Each row was made from one path, in order. Every step used is in the known rows, and no mark comes twice. Write each row's path.
Known rows:
g-k-v-b: [ 11.8 -11.6   6.7  -1.5  12.7   1.3  29.6 -16.0   7.3  -4.4  -1.1 -16.6
  -4.6 -13.8  10.1  10.2 -15.3  -2.1 -21.5  -7.5 -16.2]
k-v: [ -3.3   3.6   6.9  -8.5  13.0   3.9   0.4  -6.0  -6.7  28.1  -0.2   9.3
   1.8 -11.0   5.7   0.4 -13.7   5.3 -21.7   5.4  -1.9]
g-k-p-b: [ 12.6 -14.0   4.9 -13.3  24.2 -22.4  25.8 -12.2  22.3 -49.8  -0.9  -8.7
  11.8  25.0  10.8  19.0  -0.2 -31.6 -22.5 -17.2  -2.4]
b-p-k-v-y: [-11.2  -5.6  16.6  32.2 -17.4  -0.4  -5.9 -12.7  -5.2  40.6  11.0  29.9
  23.4   4.5  -8.9  10.6 -50.2 -11.4  -5.6 -15.1 -22.0]
y-v-k: [ 15.8  -4.6  -2.8 -14.8   9.7  12.0  10.1 -11.8 -17.7  13.7   0.8  -2.5
  24.5  30.8  30.1  -4.5 -11.2 -18.7  -3.3 -18.6  -0.8]
g-k: [ 10.6  -7.2  -1.3   0.6  -1.2 -18.0  12.9  -7.6   9.2 -25.1  -3.6  -3.6
   6.9   2.6  -4.9   8.2  -6.6 -18.0  -1.0 -10.1  -5.7]
k-p-b-g: [ -0.9 -28.3   4.6 -13.2  -0.9  -3.9  13.5 -15.9   4.6 -26.5   9.2 -15.5
  17.4  18.5  17.3   9.0   4.2 -18.3 -14.7  -8.1   0.9]
v-k: [  1.1  -3.1   2.5  -8.0  -1.4  12.3  15.9  -3.3 -12.7  -2.7   0.7  -5.0
  30.8   8.9  13.6  -1.0  -7.8 -21.1   8.8  -4.8  -2.4]
p-b-g-y-v: [ 30.3 -39.5  -7.4  -5.3  -3.2   9.8 -13.0 -33.2 -16.5  26.8  -0.6  -8.1
  15.4  61.6  25.1   3.5 -24.8 -27.3 -28.9  -8.1  -5.6]
b-p: [-28.1  -3.3   1.0   3.5  -9.6  10.0  -0.7   4.5 -14.1  13.1   7.0   9.5
  -2.6 -15.6 -13.2   4.4 -10.6 -15.1   4.2 -15.0  -0.9]
y-g: [  6.9   1.0   3.8 -10.2  14.6 -22.6 -12.7   5.3  -0.7  21.0  -8.8   2.2
  -0.4   1.4 -19.5  -1.8  -7.3   0.9   0.1   4.2   1.2]
b-p-k: [-14.4  -2.8   6.5  32.3 -31.8   7.1   4.8   1.9   0.9  13.9  12.3  11.3
   4.4 -10.8  -3.0   5.2 -25.7 -10.1   4.1 -14.7  -7.0]
y-v-b: [ 18.2  -4.6  -1.8   0.3   8.4  16.2  10.2  -9.6   0.9  10.3  -0.2 -19.2
 -19.9  11.4  22.3  -5.1   1.5  12.7 -16.5 -16.8  -6.7]
b-p-k-v: [-20.5   1.6  14.4  23.8 -22.2  11.5   2.4  -2.9  -3.1  42.4  12.9  22.5
   6.6 -22.1   5.0   7.0 -38.0  -5.1 -15.4 -11.1 -13.0]
p-b-g-k-v-y: [ 20.0 -41.8   7.3  -8.4  -4.9 -35.6  11.9 -34.5 -13.1  -2.9   1.0   0.4
  34.7  46.1   2.7  18.3 -39.0 -41.5 -24.4 -12.8 -18.9]
p-b: [ 10.6  -5.9   2.9  -8.4   9.3  -9.0   7.3  -2.1  -4.4  -1.7  -2.2  -1.4
   0.5  24.5   9.9   9.1  -8.8 -15.6 -18.9   3.3   7.0]
p-k-v-y-g: [ 22.2   0.2  22.3  18.5   5.2 -33.0 -15.7 -11.0   5.4  51.7  -7.9  19.8
  24.5  21.1 -11.5   2.1 -45.8   7.9  -3.4   5.2 -18.7]
k-p-b: [  1.5  -4.3   8.8 -12.2  26.5  -1.8  14.6  -4.5  13.2 -26.0   1.3  -3.5
   5.3  21.2  16.2  12.4   8.0 -12.0 -21.6  -3.0   6.4]
b-p-k-v-y-g: [ -6.1  -1.8  24.3  21.0  -0.9 -23.5 -16.3  -7.6  -9.4  64.3  -0.3  30.8
  22.0   8.7 -27.4   6.1 -56.6  -7.8   0.7  -9.2 -18.5]
b-g-k: [  8.5 -33.6  -4.5   0.7 -29.9 -20.7  12.2 -15.2  -2.4 -26.2   6.4 -16.8
  19.4  -0.8  -1.6   6.7  -6.7 -26.2   4.6 -17.2 -13.6]
k-v-b: [  0.0  -0.5  10.9  -2.7  11.4  17.4  17.3  -6.6  -2.7  21.5   2.4 -13.7
 -12.4 -15.2  14.0   0.4  -9.0  16.3 -22.9   3.6 -11.9]

Which path is each row?
[ 16.0 -10.5   3.5 -15.3  31.6  38.0   2.8 -26.1  -0.1   0.1   0.1  -4.8
  39.3  45.9  30.9   2.4  -1.8 -20.7  -9.3 -21.1  -5.5] : g-y-v-k-p
[ 18.2 -10.4  13.5  -8.5  34.4 -50.1  -0.9 -13.9  20.3 -32.7 -11.1   1.4
  25.9  30.0 -28.5  13.0  -4.2 -17.0  12.4 -21.4 -17.5] : v-y-g-k-p
[ -5.3  -0.8   8.6 -11.3  19.2  18.9  21.6  -4.3   2.4 -28.8   4.7  -5.8
  36.5   5.5  19.6   3.1  10.4 -15.7   6.0 -11.4  -0.8] : v-k-p
[  0.9  -2.2   5.3  31.6 -24.7  20.4  14.3  -3.2   3.6  24.1  12.1  -6.5
 -14.5   1.3  19.3   0.8 -25.1   0.5 -11.8 -33.3 -16.3] : y-v-b-p-k
[ 24.7 -13.5  -2.9   6.5  14.4  34.6  -1.4 -22.5   2.5  20.3  -6.8 -18.4
  -9.9  30.2  17.9   0.4  -8.9   5.7 -18.8 -11.6 -10.8] : g-y-v-b
[ 14.7 -41.2  -3.2   0.9 -15.5   9.7  -8.0 -24.9 -11.7  11.0   1.5  -8.3
  21.1  43.0   9.8  10.4 -21.6 -28.2 -17.1   4.8  -1.9] : p-b-g-y
[ 14.8  -7.6   8.4  -1.4  15.9 -35.8 -19.7  -4.4  -3.6  19.0 -11.4   6.4
  15.7  31.0 -32.0  -3.1 -14.7  -2.7  14.4  -1.1  -8.4] : v-y-g
[ 21.0 -34.1  10.2  33.3 -38.3  37.2   4.4 -27.9   3.8  34.4   4.7 -16.6
  15.6   1.7  24.8   6.0 -37.5   6.9 -16.2   2.5 -27.4] : p-k-v-b-g-y
[ 13.6 -36.1   4.8 -12.6  -7.0 -22.1  21.8 -22.4  -9.7   3.3   3.9  -6.2
  21.8  17.0  14.5  14.9 -31.7 -35.9 -33.8  -6.2  -8.8] : p-b-g-k-v
[ 16.0 -12.2   9.4  -1.2  15.3 -24.4   4.2 -23.0   1.6  -1.0  -2.5  10.2
  23.2  21.5  -7.0  15.3 -30.5 -18.5  -9.9  -9.5 -21.9] : g-k-v-y
[ -1.5 -34.5   8.4 -17.5   0.1   7.7  28.8 -17.7 -12.8 -28.6   8.7 -16.7
  48.9  28.4  31.1   8.9  -1.5 -39.5  -7.0 -11.7   0.6] : v-k-p-b-g
[ 23.3 -12.2  -3.8  -7.1  14.1  32.2  -2.0 -23.9 -15.2  25.4  -6.3  -3.0
  33.0  49.9  26.4  -1.7 -19.7 -24.0  -4.9 -14.5  -5.1] : g-y-v-k
[  1.8 -29.8   1.3   8.1 -28.2  15.8  15.2 -11.4  -8.9  -7.2   6.6 -31.3
   0.6 -11.1   9.4  -2.4   0.7   5.4   3.2  -9.0 -13.1] : v-b-g
[ 13.6  -0.7  15.6  27.8 -12.2  17.5  18.7  -7.1  14.7  21.9   3.5  -9.9
  -5.6 -16.0  24.7   0.3 -27.6  19.5 -20.5   5.4 -16.6] : p-k-v-b
[  9.9 -38.1  -1.9   8.4 -29.9  -3.4  26.9 -18.7   1.5 -33.6   4.4 -36.3
   5.7  -4.1   5.5   7.0  -4.3 -14.9   1.8 -18.9 -18.7] : v-b-g-k
[ 26.5 -14.3   4.3 -22.5  40.7  28.8  12.1 -30.6  -1.6   1.9  -4.1  -6.5
  38.6  67.5  42.8   8.3 -12.0 -37.2 -29.1 -17.5  -0.6] : g-y-v-k-p-b
[ 15.7 -43.2  -4.8  -5.2 -18.9 -27.3  17.0 -17.4  -5.6 -26.8   2.0 -17.0
  19.3  30.2   7.3  12.3 -17.2 -40.3 -15.3 -11.8  -4.5] : p-b-g-k
[ 16.7 -28.0  -4.2   0.2 -16.9  10.8  10.8 -19.2  -8.4  11.1   6.0 -33.4
  -3.1   7.6  23.6  -5.3  -2.3   6.0 -11.0 -22.7 -12.3] : y-v-b-g
[ 10.6 -24.3  13.5  31.1 -41.4  16.4  20.2 -15.4   3.6  23.7  11.3 -19.6
   5.8 -19.8  26.7   1.0 -27.4  15.4 -15.2  -1.5 -22.8] : p-k-v-b-g
[ -3.1 -15.7  -4.7   8.8   6.9  41.0  -2.5 -19.6  -9.6  35.5   4.8  -8.4
 -13.2  19.9   4.2   3.3 -18.7 -11.6 -15.9 -26.9 -14.5] : g-y-v-b-p
[ 23.0  -7.4  -8.1   0.0  13.0  18.7 -16.8 -18.2  -3.6  29.5  -5.9   1.7
   3.1  34.6  14.6  -1.3 -11.9  -4.9 -15.6 -11.4  -3.1] : g-y-v
[ 17.3 -10.0  12.6 -10.6  28.0 -22.1  23.1  -4.0   6.6  18.5  -9.9 -11.7
  -6.8  -9.5 -10.1   1.4 -21.8  -1.6 -19.2  -0.1 -18.2] : y-g-k-v-b
[ -0.2 -30.7   0.1  -5.9 -11.1 -14.2  17.0 -17.8  13.9 -49.9  10.2 -20.5
  24.1  -6.5   5.6  14.3   9.8 -22.1   5.5 -26.2 -14.0] : b-g-k-p
[  5.0 -33.6  -4.4   5.0 -22.9  17.2 -14.1 -22.3  -9.3  12.5   3.0  -8.7
  21.1  15.1   3.3   4.1 -11.9 -13.8   3.5  -0.7  -9.3] : b-g-y
[-12.0 -15.2  12.0  -8.6  20.0 -14.4  19.0  -4.4  -7.3  31.7  -3.8  -3.7
  -8.6 -21.7 -24.1   7.4 -32.0 -14.4 -18.6 -15.9 -19.8] : y-g-k-v-b-p
[  3.5  -4.8  14.0 -18.6  25.5   8.9  29.5  -6.3  -1.3 -27.3   3.0  -7.7
  35.5  33.4  30.2   7.9  -0.1 -28.3 -11.1  -6.2   4.0] : v-k-p-b
